Each row was made from one small tree. The marks that hang from a mark follow it in brackets, in the order of their numbers. Every link used is in the known rows. Write each row's tree.
Known rows
Z_689{Z_197}: [-0.70  0.77 -0.60  1.48  1.74 -0.04  0.62  0.21 -0.39  1.68 -0.93 -1.13
  2.08 -1.38  0.15 -1.57 -0.70  0.82  2.13 -3.30 -0.27  0.70]
Z_197{Z_285{Z_405{Z_79}} Z_689}: [-1.11 -1.21  2.02 -2.63  2.74  2.97 -0.45  0.49 -3.81  2.21 -3.11 -3.96
 -0.43 -2.62  0.43 -0.82  1.45 -0.84 -1.59 -1.91 -1.56 -4.04]
Z_79{Z_405{Z_9 Z_16{Z_291} Z_710}}: [-3.15 -0.72 -1.42 -2.23  2.27 -2.94  1.22  1.28  0.07 -1.04  0.41 -5.75
  2.17  2.37 -0.20 -6.47 -3.12  0.44 -0.64 -1.17 -0.92  0.34]
Z_197{Z_285{Z_405{Z_9 Z_16 Z_79 Z_710}} Z_689}: [-2.74 -1.70  1.72 -1.17  3.93  2.17  0.46  1.02 -4.46 -2.82 -3.14 -8.27
 -1.89 -1.29 -0.74 -4.92  0.62 -1.86 -2.80 -3.43 -3.86 -2.80]
Z_197{Z_285{Z_405{Z_9}} Z_689}: [-1.85 -0.62  2.04  1.22  3.27  1.25 -0.79 -0.11 -3.70  0.19 -4.47 -4.82
 -0.84 -0.84  0.10 -1.19  0.93 -1.70 -0.32 -3.75 -1.91 -3.72]
Z_285{Z_197 Z_405}: [-0.54  0.29  0.99  0.22 -0.01  0.43 -1.27  1.11 -1.65  0.70 -0.33 -3.20
 -0.07 -1.63  0.43 -2.17 -0.93 -0.04  1.55 -2.99 -0.26  2.01]
Z_405{Z_9 Z_16 Z_79 Z_710}: [-2.31 -0.99  0.44 -0.74  2.00  0.45  1.05  1.90 -2.41 -2.42 -0.53 -6.03
  0.31 -0.36 -0.94 -5.53 -0.64 -0.77 -1.32 -3.43 -2.63  0.71]
Z_710{Z_405{Z_79}}: [ 0.28 -0.64  0.50 -3.47 -0.80  1.08  0.53  2.99 -2.89  2.27  0.39 -1.63
  1.59 -0.46  0.95 -3.01  0.19 -1.22 -0.62 -2.09 -0.02  1.09]
Z_710{Z_405{Z_9 Z_16{Z_291} Z_79}}: [-1.46  0.41  0.65 -4.78  0.66 -1.76  0.74  3.05 -3.44  0.80 -0.34 -4.33
  1.16  0.89  2.10 -6.71 -0.30 -2.10 -1.12 -0.98 -1.77  1.80]
Z_16{Z_291 Z_405{Z_9}}: [-2.35  1.24  0.70 -0.41  3.06 -1.61  0.26  2.28 -1.09  3.32  0.03 -2.14
  2.14  0.37  1.10 -5.59 -1.40 -0.79  0.05 -1.54 -0.50  0.74]
Z_689{Z_197{Z_285}}: [-1.63  0.18 -0.18  0.83  2.98  1.26  0.83 -0.13 -1.02  0.63 -2.11 -1.65
  1.44 -2.17 -0.64 -0.80 -0.13  1.02  1.60 -3.41 -0.75 -2.19]
Z_405{Z_9 Z_16{Z_291} Z_79 Z_710}: [-3.34 -0.42  0.14 -3.16  2.38 -1.00  0.71  2.08 -2.01 -0.97  0.46 -6.48
  1.27 -0.22  0.28 -7.71 -0.95 -0.55 -1.01 -1.69 -2.80  0.76]
Z_197{Z_285{Z_405} Z_689}: [-1.07 -1.11  1.13 -0.45  3.07  2.12 -0.32 -0.01 -2.32  1.29 -2.42 -3.49
 -0.54 -1.90  0.15 -0.17 -0.14 -0.41 -0.60 -2.12 -1.77 -3.69]
Z_285{Z_197{Z_689} Z_405{Z_16 Z_710}}: [-1.47 -1.02 -0.08  0.85  2.55  1.39  0.42  1.18 -0.53 -2.06  0.08 -6.86
 -2.32 -0.74 -0.01 -3.28 -2.42 -0.08 -0.04 -3.20 -2.97  1.78]
Z_79{Z_405{Z_16 Z_710}}: [-1.24 -1.72 -2.22 -1.37  1.69 -0.68  1.87  1.00  0.88 -1.31  1.77 -4.09
  1.82  1.36 -1.55 -3.22 -3.93  1.44 -1.07 -1.31 -0.69  0.48]
Z_285{Z_405{Z_9 Z_16{Z_291}}}: [-1.81  0.89  0.71 -1.84  1.68 -3.14 -0.59  0.58 -2.75 -0.19 -0.63 -5.30
  0.88 -0.12  1.37 -6.37 -1.66 -1.21 -0.21 -0.64 -2.60  1.83]
Z_16{Z_291}: [-1.41  0.37 -0.51 -2.41  1.57 -1.19 -0.15  0.97  0.19  3.00  1.40 -1.44
  2.72 -0.74  1.12 -3.06 -1.65  0.96  1.07 -0.67 -0.70 -0.28]
Z_291{Z_16{Z_405{Z_9 Z_710}}}: [-1.23 -0.23 -0.39  3.97  2.69  0.08 -0.66  3.08 -0.70 -0.25 -0.61 -2.67
  0.25  0.10 -1.15 -5.59 -1.77  0.11 -1.42 -4.14 -1.73  2.09]
Z_689{Z_197{Z_285{Z_405{Z_79}}}}: [-1.02  0.04  1.15 -1.71  1.69  1.50 -0.38  0.43 -4.38  1.01 -3.10 -3.24
  1.19 -3.76 -0.01 -3.29  1.63 -0.45  0.13 -2.76 -1.14 -1.45]
Z_405{Z_9 Z_16 Z_710}: [-2.24 -0.95 -0.36  1.29  2.37 -0.39  1.19  1.30 -0.87 -3.14  0.32 -5.64
  0.19  0.58 -1.36 -4.58 -2.18 -0.18 -0.32 -3.57 -2.74  1.40]
Z_16{Z_291 Z_405{Z_79}}: [-1.50  0.56  0.44 -4.23  2.45  0.11  0.58  2.67 -1.39  5.14  1.49 -1.24
  2.81 -1.47  1.35 -5.61 -1.04  0.05 -1.08  0.04 -0.32  0.42]

Which tree is each row?
[-1.85 -0.38  1.70  0.63  1.75  0.35 -1.22  0.38 -3.97 -0.73 -3.05 -4.22
  0.22 -1.32 -0.67 -2.97  0.52 -1.36 -0.20 -3.23 -1.42 -2.07] | Z_197{Z_285{Z_405{Z_9}}}
[-2.74 -1.72  0.44 -5.04  4.14  1.50  0.47  1.25 -2.61 -0.03 -0.22 -7.32
 -0.64 -2.14  0.46 -6.02 -0.62 -0.31 -2.63 -0.23 -4.08 -2.50] | Z_197{Z_285{Z_405{Z_16{Z_291} Z_79 Z_710}} Z_689}
[-1.34 -0.23 -1.39 -4.40  2.16 -2.84  1.21  0.36  0.95  2.26  1.12 -2.47
  2.59  1.40  0.90 -3.13 -3.58  1.56 -0.46  1.24 -0.18 -0.47] | Z_79{Z_405{Z_16{Z_291}}}
[-2.31 -0.96 -0.74 -4.57  2.19 -0.34  1.08  2.24 -0.63  0.17  2.54 -5.10
  1.62 -1.11  0.36 -6.64 -1.86  0.70 -1.15 -0.09 -2.80  1.02] | Z_405{Z_16{Z_291} Z_79 Z_710}
[-3.53  0.22  0.76  0.06  3.20 -0.92 -0.29  1.40 -1.33 -1.85 -0.97 -8.71
 -1.90  0.51  1.14 -6.59 -1.61 -1.13  0.23 -2.93 -3.21  1.60] | Z_285{Z_197{Z_689} Z_405{Z_9 Z_16{Z_291} Z_710}}
[-2.84  0.92  1.58 -3.07  3.34 -1.44 -0.12  0.24 -5.01 -0.37 -3.98 -6.14
  0.58 -2.37  1.18 -7.01  1.11 -1.41 -0.35 -1.56 -2.86 -0.75] | Z_689{Z_197{Z_285{Z_405{Z_9 Z_16{Z_291} Z_79}}}}
[-2.09 -0.73  2.98 -1.15  2.95  2.28 -0.81  0.49 -5.08  1.03 -5.26 -5.26
 -0.93 -1.70  0.42 -2.05  2.37 -1.98 -1.49 -3.39 -1.77 -4.21] | Z_197{Z_285{Z_405{Z_9 Z_79}} Z_689}
[-1.58 -1.91  0.23 -3.32  2.06  1.78  0.43  1.52 -3.53 -2.69  0.14 -6.42
 -0.37 -2.58 -1.45 -5.65 -0.79 -0.27 -2.63 -1.51 -3.41 -0.75] | Z_197{Z_285{Z_405{Z_16 Z_79 Z_710}}}
[-2.58 -0.66  1.98  0.16  2.31  1.50 -0.04  1.73 -3.42 -2.32 -2.75 -8.58
 -2.62 -0.54  0.32 -5.05  0.15 -1.69 -0.87 -4.34 -2.86  1.15] | Z_285{Z_197{Z_689} Z_405{Z_9 Z_16 Z_79 Z_710}}
[-2.31 -0.35  0.82  0.23  2.32  1.46  0.81  3.21 -2.50  0.65 -0.29 -4.15
  1.23 -0.58 -0.80 -6.66 -0.24 -1.12 -1.79 -3.83 -0.90  1.26] | Z_16{Z_405{Z_9 Z_79 Z_710}}
[-1.59 -0.82  0.34  1.47  1.47  1.89 -0.55  1.50 -0.87 -0.38 -0.28 -5.76
 -1.39 -1.02 -0.09 -2.85 -1.00 -0.09  0.73 -4.08 -1.51  0.89] | Z_285{Z_197{Z_689} Z_405{Z_710}}
[-0.39 -0.32  1.04 -2.57  0.31 -0.18  1.00  2.79 -3.85 -0.64 -1.30 -4.05
  0.29  0.87  0.77 -4.45 -0.17 -2.35 -1.53 -2.66 -1.54  1.71] | Z_710{Z_405{Z_9 Z_16 Z_79}}
[-3.25  0.24  0.54 -2.04  2.65 -0.05  0.56  3.32 -1.99  2.14  0.60 -4.53
  2.13 -0.36  0.46 -8.96 -0.56 -1.07 -1.29 -2.14 -1.25  1.13] | Z_16{Z_291 Z_405{Z_9 Z_79 Z_710}}
[-1.92  0.77  1.24  2.04  2.35 -0.14 -0.60 -0.34 -4.14 -0.77 -4.53 -4.15
  0.45 -2.03 -0.38 -3.53  1.25 -1.33  1.31 -4.46 -1.25 -1.21] | Z_689{Z_197{Z_285{Z_405{Z_9}}}}
[-2.15 -0.23 -0.18  2.55  2.70  0.38  0.96  2.68 -1.01 -0.09  0.39 -3.76
  1.10  0.29 -1.28 -5.77 -1.78 -0.91 -0.75 -4.31 -1.14  1.57] | Z_16{Z_405{Z_9 Z_710}}
[-1.39 -0.41  0.58  1.82  2.39  0.95 -0.67  3.73 -2.15  0.64 -1.30 -3.18
  0.59 -0.84 -0.89 -6.58 -0.11 -0.22 -2.30 -3.86 -1.61  1.70] | Z_291{Z_16{Z_405{Z_9 Z_79 Z_710}}}
[-1.92  0.34  3.33  0.29  1.42  1.73 -1.37  1.19 -4.11  1.35 -4.80 -5.61
 -1.40 -0.92  1.56 -2.30  2.03 -2.05  0.45 -4.40 -0.68 -0.45] | Z_285{Z_197{Z_689} Z_405{Z_9 Z_79}}
[-1.94  0.52  2.24  2.47  1.70  0.82 -1.23  0.67 -2.59  0.45 -3.89 -5.04
 -1.52 -0.09  1.21 -1.48  0.48 -1.69  1.38 -4.69 -0.80 -0.10] | Z_285{Z_197{Z_689} Z_405{Z_9}}
[-0.88 -0.98  1.58 -3.36  1.13  1.93 -0.73  0.95 -4.39  0.87 -1.77 -3.52
  0.82 -3.08 -0.15 -2.91  0.97 -0.45 -1.33 -1.63 -1.11 -2.33] | Z_197{Z_285{Z_405{Z_79}}}
[ 0.42 -0.79  0.09 -4.11  0.01  0.60  1.59  2.82 -2.62  0.36  0.79 -2.84
  0.58 -0.06  0.75 -3.56 -1.11 -1.08 -1.57 -1.13 -1.37  1.87] | Z_710{Z_405{Z_16 Z_79}}
[-2.13 -1.15 -1.28  0.11  1.87 -1.55  1.46  0.92 -0.34 -2.38 -0.45 -5.42
  1.16  2.43 -1.55 -4.20 -2.85  0.30 -0.90 -2.74 -0.62  0.08] | Z_79{Z_405{Z_9 Z_16 Z_710}}
[-2.41  1.07  1.45 -2.68  2.50 -0.69  0.15  2.70 -2.64  3.95 -0.74 -2.61
  2.36 -0.44  1.54 -6.55 -0.05 -1.13 -1.07 -1.29 -0.45  0.15] | Z_16{Z_291 Z_405{Z_9 Z_79}}
[-0.51  0.69  0.51  3.23  2.70 -0.35 -1.03  2.34 -1.03  1.80 -1.96 -0.72
  0.52 -0.16 -0.04 -3.41 -1.25 -0.05 -0.78 -3.29 -0.89  1.31] | Z_291{Z_16{Z_405{Z_9}}}
[-1.60 -0.16  1.51 -1.38  1.98 -0.09  0.69  1.00 -2.91 -0.60 -1.96 -4.22
  0.51 -0.33  0.21 -3.19 -0.21 -0.87 -0.95 -2.42 -1.85 -0.22] | Z_405{Z_9 Z_16 Z_79}
[-3.08  0.43 -0.35  0.21  3.14 -1.10  0.59  2.92 -0.53  1.53  1.58 -3.95
  2.00  0.23 -0.07 -7.87 -2.02 -0.72 -0.50 -2.45 -1.36  1.50] | Z_16{Z_291 Z_405{Z_9 Z_710}}
[-1.51 -0.71  0.91 -1.29 -0.50  1.88 -0.88  2.53 -2.84 -0.49  0.30 -5.57
 -0.06 -2.19 -0.24 -5.52  0.21 -0.14  0.00 -3.44 -0.86  2.10] | Z_285{Z_197 Z_405{Z_79 Z_710}}
[-1.34 -0.81 -0.19 -1.35  2.07  2.13  1.19  3.12 -1.26  1.91  1.78 -2.78
  1.69 -1.48 -0.97 -5.64 -1.33  0.01 -1.89 -2.45 -0.79  1.25] | Z_16{Z_405{Z_79 Z_710}}
